Known rows, with every way that one mark hangs from another:
{kuzu refek}: [  6.3   6.3 -21.0   7.5  22.0  12.0  12.5  -8.5   4.5 -21.5  -5.5 -14.8
 -16.5   4.5   4.9  -1.3  32.0   4.9 -11.9  -8.1  10.6  16.8 -16.8  -2.7
  -4.7   4.7 -17.0  -0.4  14.5 -10.6   2.1  25.3]
{kesadud {kuzu dodem modose} {sogili refek sofam}}: [-23.9  31.1  41.0 -38.5 -31.6   2.4   4.9   1.0 -23.0  -3.8   3.7  17.7
   5.1 -12.5 -22.3  21.2 -61.9  21.1 -18.7  19.7  18.0 -35.2   3.0  -3.3
  12.2   0.8  21.7 -10.1  15.4   5.9  10.0 -11.5]
{modose {kuzu refek sofam}}: [ -6.5 -14.3 -17.4 -15.2  62.0  15.7  11.4  -8.0 -21.4  -6.0  -9.1  -3.6
   0.5  -5.5  -1.5 -10.7  35.0   2.8 -10.8 -24.8 -22.5  -1.2  -9.6  18.5
 -17.5  12.2  -5.2 -29.2  18.1  -8.8  16.5   3.8]
{refek {kuzu modose} sogili}: [  9.7  -7.1 -37.4   6.8  -5.4  15.7   0.6  19.7  17.0  18.4   7.6 -32.5
  -9.2  13.8   1.0  19.2  25.9 -15.2  46.3  30.4 -25.2  10.9   3.4   1.0
   0.4  -0.9  24.7  -3.7   9.8 -48.1   1.7   7.1]
{sofam {kuzu dodem modose} {sogili kesadud refek}}: [ -5.4 -16.4  -2.8  30.0  13.8 -25.2   5.9  -3.8  13.6  17.3  10.8  17.0
 -26.6  12.0  16.5 -13.0 -25.6  21.8  11.8  11.5 -29.9  13.3   5.9 -24.5
  -0.2 -19.3 -11.4  16.0 -20.1  18.2 -15.0   3.3]
{sofam sogili}: [  3.2  13.0  -7.6  35.2  -7.4   7.3 -12.2  -5.1   3.6   0.6   4.6 -11.4
 -55.3  23.5  26.4 -11.1  44.1  15.2  16.6  23.2  11.9  -2.7 -12.7 -12.3
  16.8  -1.1  -2.7   2.6  26.4  -1.5   2.6  20.8]
{refek kesadud kuzu}: [ 27.5  -9.4 -45.9  10.6 -13.7  14.9 -33.5  14.3  22.7  10.3  -7.5 -23.6
  12.6  -1.4  14.5  -0.7  59.7 -49.4  24.3  -3.3  18.4  22.3   3.1  36.1
  -9.6  -5.7   0.7  -5.6  -6.9 -16.0  -3.1   9.0]
{kuzu dodem {refek kesadud}}: [ 12.7 -17.9 -37.4  22.7   4.1  -8.9  -2.7  14.2  20.0  -0.4 -13.1 -18.1
  10.8  10.6   9.0 -17.1  25.0  -8.4 -11.8   4.7 -13.0  26.7  -1.5   5.1
  -6.2 -13.0 -18.4   9.1 -21.4   2.7 -21.9  -1.1]
{sofam {sogili {kesadud refek} {kuzu dodem}}}: [  0.0   0.9  21.5  34.2  -6.8  -2.4  -2.4   9.5  -3.8  14.6   8.6  16.8
 -19.2   0.4   4.4 -16.2  -6.1   2.3   3.7   3.7  23.8  18.0  -1.3 -18.6
  35.7  -5.8  -2.5   5.8  -0.2  18.7 -10.8   0.5]
{refek {kesadud {kuzu dodem} sogili}}: [ 10.0  13.3   1.1  -7.8 -39.1  12.4 -36.6  18.5  20.0  12.7   4.0  -6.1
 -14.9   2.7  12.1 -12.9  12.0 -14.2   8.8  33.1  13.6 -12.1  -0.2  18.7
 -13.8 -14.5   6.9 -11.5  -3.1  -5.9  -4.4  -2.3]
{sofam {kuzu dodem modose} {sogili {refek kesadud}}}: [ -6.7 -19.5 -17.4  17.7  25.0 -20.3   1.2  -2.0  11.5  25.8   3.1   7.1
 -24.0  22.7  15.0  -3.7 -10.7  14.8  32.7  17.7 -42.1   7.5  11.8 -12.1
  -5.0 -16.5  -5.0  15.5 -19.5  11.9 -19.2   4.4]
{modose kuzu}: [ 12.6   7.9 -10.5  -3.7  32.4  27.6 -14.2  -1.1   3.6  -6.0  -0.6  -3.0
 -18.4   2.4  21.6 -13.2  49.2  -1.8  -4.7 -10.4  29.5  -6.2 -14.6  27.5
  -6.3   3.8   6.1 -33.2  39.5   3.2  15.0  20.9]
{refek kesadud {kuzu dodem sofam} sogili}: [  4.8 -41.2 -54.6  29.6 -24.4  -5.2 -20.6  37.9   9.4  39.2  -6.4 -32.3
  22.2  14.4   1.6 -12.1  49.0 -44.4  37.6  27.1 -45.0  22.9  23.4  20.1
   7.9 -13.0  15.1  -1.6 -26.2 -30.4 -11.1 -29.8]
{kuzu dodem modose}: [ 18.6   3.6 -16.2   5.4  -7.2 -17.1  -8.6   1.2  28.7  -5.9  -4.3 -19.5
   4.0   7.5  20.1 -13.5   8.2  18.0  10.0  18.7 -24.7 -17.3 -19.4  10.1
 -13.6  -1.0   5.7   6.9  -6.8   0.3  -3.5  -4.8]
{sogili {kesadud refek} {sofam {kuzu dodem modose}}}: [ -3.2  -7.6  24.1  -6.4 -19.8 -21.3  -2.7 -11.4   6.1 -20.0  -1.6  27.8
  24.6 -18.6   9.7  11.4 -33.8  10.1 -34.3 -38.6  29.6  -0.2  -0.7 -13.2
  -7.0 -10.0 -17.5  10.9 -20.6  23.0   1.0  -3.7]
{kuzu dodem modose refek}: [  7.2  -9.6 -26.6  -1.3  24.6 -17.1  17.7   0.6  17.4  -8.0  -8.9 -20.0
  10.3   6.5   1.1  -4.0 -10.6  23.8  -0.5  12.1 -48.8   3.0 -14.5  -7.1
 -18.9  -1.4  -5.3  11.7 -18.2 -10.0 -13.5  -2.6]
{sofam {kuzu dodem modose {refek kesadud}} sogili}: [ -7.0 -37.6 -31.3  13.0  41.5 -23.8   5.7  -2.9  16.1  30.6   0.9  -3.1
 -25.0  28.7  16.2  -6.8  -9.1  21.0  37.5  26.6 -78.4  14.8   8.8 -20.8
 -22.1 -22.6 -11.3  15.4 -27.5  -7.1 -22.3   7.5]
{modose {kuzu dodem {refek {sogili kesadud}}}}: [  2.2 -22.0 -23.7  19.6  32.3  12.8   9.0  27.2   5.1  14.3   1.5  -4.1
  -6.6  11.5   6.9 -18.0  15.7   2.7 -17.9   8.1 -10.5  27.0   4.7  -2.5
   3.7 -13.9   0.5 -21.3   9.6  -4.5  -9.8   0.3]
{kesadud {kuzu dodem} {sogili refek sofam}}: [-27.7  30.5  41.7 -22.0 -33.6  11.7   0.1   1.2 -33.8  -5.7   1.2  22.8
  -2.4  -7.8 -17.1   6.6 -38.2  10.5 -30.5  18.9  49.3 -24.1   5.3   0.3
  36.6  -3.0  18.8 -20.9  30.1  15.8  10.7  -5.9]
{kuzu modose {sofam {sogili kesadud refek}}}: [ -2.2   3.9  -0.3  15.2 -13.6 -21.8   5.6  -7.2  -1.1  -5.1   4.5  -3.7
 -13.2 -12.2  -1.9   4.4  -4.3  18.4   3.9 -12.9 -42.2 -11.7  -7.9 -15.0
 -23.8  16.0 -14.6  24.5 -22.7  -5.0   7.0 -15.9]
{sofam {sogili {kesadud {kuzu refek}}}}: [  3.2   6.9   4.6  20.6  -5.5   6.2  -5.8  -4.3  11.4   5.8  14.8   6.7
 -45.6  10.6  10.1 -11.3   7.9   7.9  -2.9  14.6   5.8   9.7  -4.3 -13.3
 -10.5  -9.0 -13.9   7.3   9.6  -3.9   1.5  16.8]
{sogili {kesadud {kuzu dodem modose} sofam} refek}: [ 12.7  24.1  30.3 -18.6 -23.7   0.0  -3.8  -9.8   4.5 -20.3   5.3  14.5
  20.5 -15.7 -15.8  -2.3 -35.2 -10.3 -41.3 -16.3  30.9 -15.5   9.3   8.2
 -23.3   7.7  -9.1   8.6 -12.0  25.0   0.5 -14.7]
{sogili {kuzu modose refek} sofam}: [ -7.6   2.9   6.8 -17.7  -2.1 -10.4  23.8 -13.8 -12.0  -5.9  -2.5  11.3
  39.2 -28.9 -25.1  33.6 -24.1  -3.6 -24.5 -44.3  13.1  11.5   2.1  10.7
   3.6  18.7  -3.7   9.1  24.2  -1.3  21.6  16.9]

Rows:
[ -8.7  17.5   8.7  27.9   9.4  10.8  13.0  -4.0 -19.3  10.8   7.7  10.9
 -30.6   3.2  -7.0   1.2  12.4  -1.2   8.8  -2.1  32.9  17.5   1.0  -4.7
  42.8  10.7   2.2   2.5  35.4  13.1   3.5  22.5] => {sofam {sogili kuzu refek}}
[-11.4  -1.2  12.3  -0.4  19.5  -8.1  -0.4 -24.0 -21.2  -1.0  -3.6   1.5
 -16.0  23.3   5.4  -4.9  -8.8  14.3  10.6  13.9 -18.5 -22.5  15.0 -18.3
   8.1   0.9  -0.2   3.7   2.4  20.5  -5.4  -2.4] => {kesadud {sofam {kuzu dodem modose} {sogili refek}}}
[  0.9   0.1  -0.1  23.0   3.2 -11.8  -0.5   1.9   3.5  25.2   6.6  -1.4
 -19.4  11.3   7.2 -11.6   1.7  12.0  29.5  24.1 -21.8  -0.5  -3.8  -2.4
  22.0   1.9  13.2   6.3  15.1   3.4  -0.2   6.7] => {sofam {sogili {kuzu dodem modose}}}
[ -4.7   0.8  11.1 -26.5  10.2  23.0   4.6   6.8 -28.9  -7.3 -10.0 -20.1
  14.0  17.3 -19.0  20.6  -8.7  -9.1  24.2  19.0  -2.1 -19.9  14.7 -22.9
  19.8   7.1  23.7  -6.4 -12.2 -16.2 -15.2 -23.5] => {kesadud {refek {kuzu dodem modose} sogili} sofam}
[ 21.5  -8.2 -15.0  -5.8 -15.8  -7.6 -34.0  -7.1  23.0  -2.1  -7.6 -14.0
  12.4   7.6  20.9  -8.0  25.0 -21.2   7.4  -5.3  -8.0 -12.9  11.2  18.8
 -35.3  -4.0 -11.6   7.0 -19.0   7.7  -5.6  -2.0] => {refek {kesadud {sofam {kuzu dodem modose}}}}
[ -2.8  14.8  10.5   6.2 -36.6   0.4   4.5   1.1 -17.0  -3.4  -4.1  24.8
  43.8 -34.3 -23.4  29.9   0.7 -39.0 -42.4 -63.0  82.7  27.9  19.3  28.8
  29.6  17.1 -10.7   9.1  24.7  28.8  14.8  13.6] => {sogili kuzu {refek kesadud} sofam}
[  3.6   7.5  15.7   4.7 -37.6   6.4  -9.6  -0.5 -10.0 -26.5  -5.6  16.3
  25.1 -26.1  -0.7  20.0   2.6 -19.4 -40.1 -45.8  76.1  13.9  -0.8  -5.6
  18.6   0.3 -13.6   2.2  -1.8  13.1   7.1   0.4] => {sogili {kesadud {refek kuzu}} sofam}
[ 15.3  25.4  -3.8 -19.9  -5.6  15.5  -3.2  -2.1  19.1 -10.3   3.8   2.4
   0.2  -9.2  -7.4  17.2   5.1 -15.1  -4.3 -17.6  29.3  -1.1  -0.4  24.4
 -33.9   9.4  -8.5   9.0  -0.8   1.8   2.2  13.6] => {sogili {refek {kesadud {kuzu modose}}}}
[-11.9  -5.5   0.1 -12.9   1.0  11.3  13.6  15.2 -17.1  -0.3  -6.8  -7.0
  15.5   7.8 -13.9  31.5 -12.3   0.5  17.6   9.4   6.5  -0.2   5.6 -18.8
  29.1  -1.4  22.7  -1.9  -5.4 -18.1  -9.2 -13.0] => {kesadud {refek {kuzu dodem modose} {sogili sofam}}}
[ 10.1  -0.8   7.0  36.9 -48.5  -0.3  -9.4  21.8  10.7  14.5  12.3  -5.5
   4.5   3.0  -1.1 -14.8  11.1 -24.9 -13.4   8.1  24.8  19.6  18.6  -2.8
  25.3  -2.6   4.6   2.3  13.1   0.2  -0.1  -4.4] => {refek {sogili {kesadud sofam} {kuzu dodem}}}
[  7.8 -14.1 -15.9  -5.4  26.9 -16.8  -5.9 -17.3  26.9   2.7  -0.2  -2.5
  -5.8  13.3  27.9 -18.5   7.8  16.0  24.6  12.5 -32.8 -10.4 -11.9  12.7
 -20.8 -11.8   2.9  -4.6  -1.6   1.9   2.0  12.9] => {sofam {kuzu dodem modose}}
[ -2.4 -11.8   0.0  16.7 -21.9 -15.2  -1.9 -16.4   8.5 -18.6   1.4  21.4
  10.6 -17.9  12.4   5.1   1.5  -6.2 -51.0 -46.2  39.2  26.6   3.8  -4.4
  -7.5 -11.2 -32.7   6.9   5.7  14.3  14.1  21.6] => {sogili kesadud {sofam {kuzu refek}}}
[ -5.3 -25.1 -22.8   5.6  50.6  -6.5   8.8 -16.8   7.5  -0.8  -6.0   0.4
  -7.0  17.6  17.8 -25.7  16.3   8.3   5.9   5.9 -20.4  17.0  -6.3   3.0
  -0.5 -16.2  -8.9 -11.0   4.2   4.7  -5.1  20.5] => {sofam {kuzu dodem refek}}
[ -3.4  -7.5  -1.5 -28.5  35.8   5.5   6.7  -5.0 -20.1 -11.0 -15.6  -8.6
  24.5  -5.6 -10.1   4.6   0.7  -0.5  28.9  -3.2 -20.9 -16.3 -14.0   2.6
   3.0   9.6  14.7  -8.7 -24.7 -10.1  -5.0 -21.8] => {kesadud {refek {kuzu dodem modose sofam}}}
[ 20.4   0.2 -12.1  -1.2 -18.3   7.3 -37.3 -13.1  15.7  -9.1  -5.7 -11.3
  -1.8   6.6  22.7  -6.9  46.3 -30.8   0.9 -15.6  22.9  -5.6  10.2  21.0
 -28.5  -1.2 -17.1   0.0  -2.1   6.4   2.4  13.1] => {refek {kesadud {sofam kuzu}}}
[ -5.4  10.6  17.0   1.7   9.9  23.6  15.1  12.4  -8.8  -1.0   3.0   1.2
 -11.5   9.4  -8.5   7.9   6.1   0.3  14.3   5.8  32.3   9.2  -4.3 -14.5
  34.7   4.8  13.8  -5.9  14.3  -6.6  -6.8   7.1] => {kesadud {refek {sogili {kuzu dodem}}}}
[-11.8   1.7  13.7 -28.2  19.3 -12.7   6.2 -16.7  -9.4   9.9   3.2   6.8
  -4.7   6.9 -11.2 -11.0 -23.3  19.6  18.5  22.3 -53.4 -38.2  -3.8  14.4
 -22.8   8.2  13.7   1.7  -4.1   0.2  10.7 -19.2] => {kesadud {kuzu dodem modose {sofam {sogili refek}}}}
[-11.1  -0.9 -18.1  19.2 -10.2   8.4  22.1   5.4  -5.8 -10.9  -0.4 -12.9
 -14.6  11.1  -5.5  21.6  19.9   5.7 -21.8  -3.4  13.1  24.1   3.5 -21.2
  14.3   0.7 -10.9   6.9  25.2 -21.7   4.4  19.4] => {kuzu {refek {sogili sofam}}}
[ -8.6  19.3  -1.3   3.3 -13.5  14.9   1.0  17.8 -16.5  -0.7  -2.7 -12.4
  -8.0  -6.7  -7.2   7.7  -9.2   3.0  12.0  27.2  13.1  -0.3  -5.3 -12.3
  35.2  -1.9  19.4 -16.0   3.8  -9.9  -8.4  -4.8] => {kesadud {sogili {refek {kuzu dodem modose}}}}
[ -4.5   2.0  13.3 -44.1  13.6   6.9  11.1 -11.2  -6.0   0.1   2.0 -11.2
   7.4  19.7 -23.4   5.6 -32.7   6.1  -0.2  30.7 -40.9 -30.9  15.7  -2.0
 -30.1   5.1  13.5  -0.4   2.4 -16.2   0.7 -12.6] => {kesadud {kuzu dodem modose {refek sogili}} sofam}
[-10.3  44.9  32.5  -1.8 -37.0  28.3  -8.7  -3.5 -38.5 -30.0  -4.8  -9.9
 -22.5  -3.3  -8.2   9.4   4.9   1.1 -23.2   7.4  57.7 -22.9   3.2 -23.5
  35.2  14.4   2.2 -14.9  23.6   7.9   2.3  -0.4] => {kesadud sofam {sogili refek}}
[  4.4  -2.9  11.6  11.5 -14.5 -28.8  16.3   4.8   0.9   4.2   3.5  19.6
  51.0 -42.3 -25.2 -10.0 -34.2 -14.4 -24.9 -42.0  -6.1  16.2   2.7  16.9
   1.7  15.8  -8.2  14.8 -24.3  22.6   4.6 -23.6] => {sogili kesadud {kuzu dodem modose sofam} refek}
[ 21.1   9.9   1.8  -3.2  -7.0  13.7  -8.1   4.5  16.8 -19.4   1.9  -1.4
   5.4 -18.5   4.6   9.5   3.3 -12.8  -0.4 -21.7  32.1  11.2 -14.3  -5.3
 -13.8   0.7  -8.7   3.3 -21.4  -7.4  -5.4   2.4] => {sogili {kesadud {refek {kuzu modose}}}}
[ -6.9 -21.3 -19.1   5.4  36.5  14.4  13.0  12.1 -11.1   5.5   1.6  -4.0
  -6.8  -3.4  -3.8  -6.8  27.0  -1.5 -14.0 -16.8 -26.5  15.6   2.1   1.6
 -17.0   4.1  -7.9 -20.4   9.5 -19.5  10.4  -2.3] => {modose {kuzu {refek {sogili kesadud}} sofam}}
[  1.5   3.1  36.5  -5.6 -37.8 -22.3   5.4   3.6  -2.5  -7.5   0.7  31.1
  55.6 -39.9 -17.1  17.5 -51.8  -6.8 -40.6 -48.3  41.6   7.5   3.2   0.5
  14.1   6.3  -4.8  14.4 -12.5  27.1   4.5 -13.9] => {sogili {kesadud refek} {kuzu dodem modose} sofam}
[ -1.2 -25.2 -23.7 -10.8  52.6 -16.0  15.2 -17.2  17.3   1.1  -3.6  -3.6
  -0.2  12.7  13.3 -11.0  -8.3  20.7  16.5   7.1 -52.7   5.7  -7.8  -0.7
 -25.3 -12.3  -6.4  -0.4 -11.1  -5.2  -5.8  14.7] => {sofam {kuzu dodem modose refek}}
[-17.7   4.4  36.2 -52.6  40.5   0.3  10.9 -18.7 -21.5  -0.5  -0.5  12.9
  -7.7   7.6 -16.3   1.1 -37.8  30.3  30.2  18.9 -46.5 -49.8 -11.9  -3.9
 -23.7   9.5  16.2  -1.2 -18.3  -4.4   2.6 -24.4] => {kesadud {kuzu dodem modose {sofam sogili}} refek}
[-10.3  -3.5  10.7 -11.2  12.5  -6.3 -10.5 -17.5 -10.1  12.5   1.5   4.9
 -16.5  16.1   4.3 -33.6  11.0  10.3  15.3  30.4 -32.3 -33.1  -6.2  21.1
  -6.0   0.2  13.4 -10.8  10.9   3.2  14.9 -12.4] => {kesadud {kuzu dodem {sofam sogili}}}
[-23.1  34.8  53.6 -33.6 -23.1  18.7  10.1   2.8 -38.2 -15.1   0.0  17.2
   3.7 -29.5 -24.1  43.6 -45.3  14.0  -4.4 -16.8  49.0 -17.8  -7.9 -25.6
  34.6  16.0  14.1 -10.0  16.0  -3.6   8.8   3.6] => {kesadud refek {sogili {kuzu modose} sofam}}
[  6.1 -13.3  -6.4  28.6 -37.6 -18.8   2.4  23.1  21.2  24.1  14.6  -6.2
  12.1  -8.7  -5.1  -9.6  -3.0 -10.1   5.9   4.9 -30.8  15.7   6.6   1.1
  -0.5   2.1   5.9  11.8  -8.7 -17.4   5.0 -15.2] => {refek {sogili kesadud {kuzu dodem modose sofam}}}
[  8.0   6.9  29.6 -32.0  -2.2  -4.3  -4.1  -8.6  11.6 -15.2   4.8  15.1
  13.7 -18.3  -5.9  -7.9 -28.7   6.1 -10.1 -12.8  -6.9 -24.3 -14.3   6.0
 -40.3   3.7  -6.0   4.6 -31.6   3.5   3.9 -21.4] => {sogili {kesadud {kuzu dodem modose sofam} refek}}
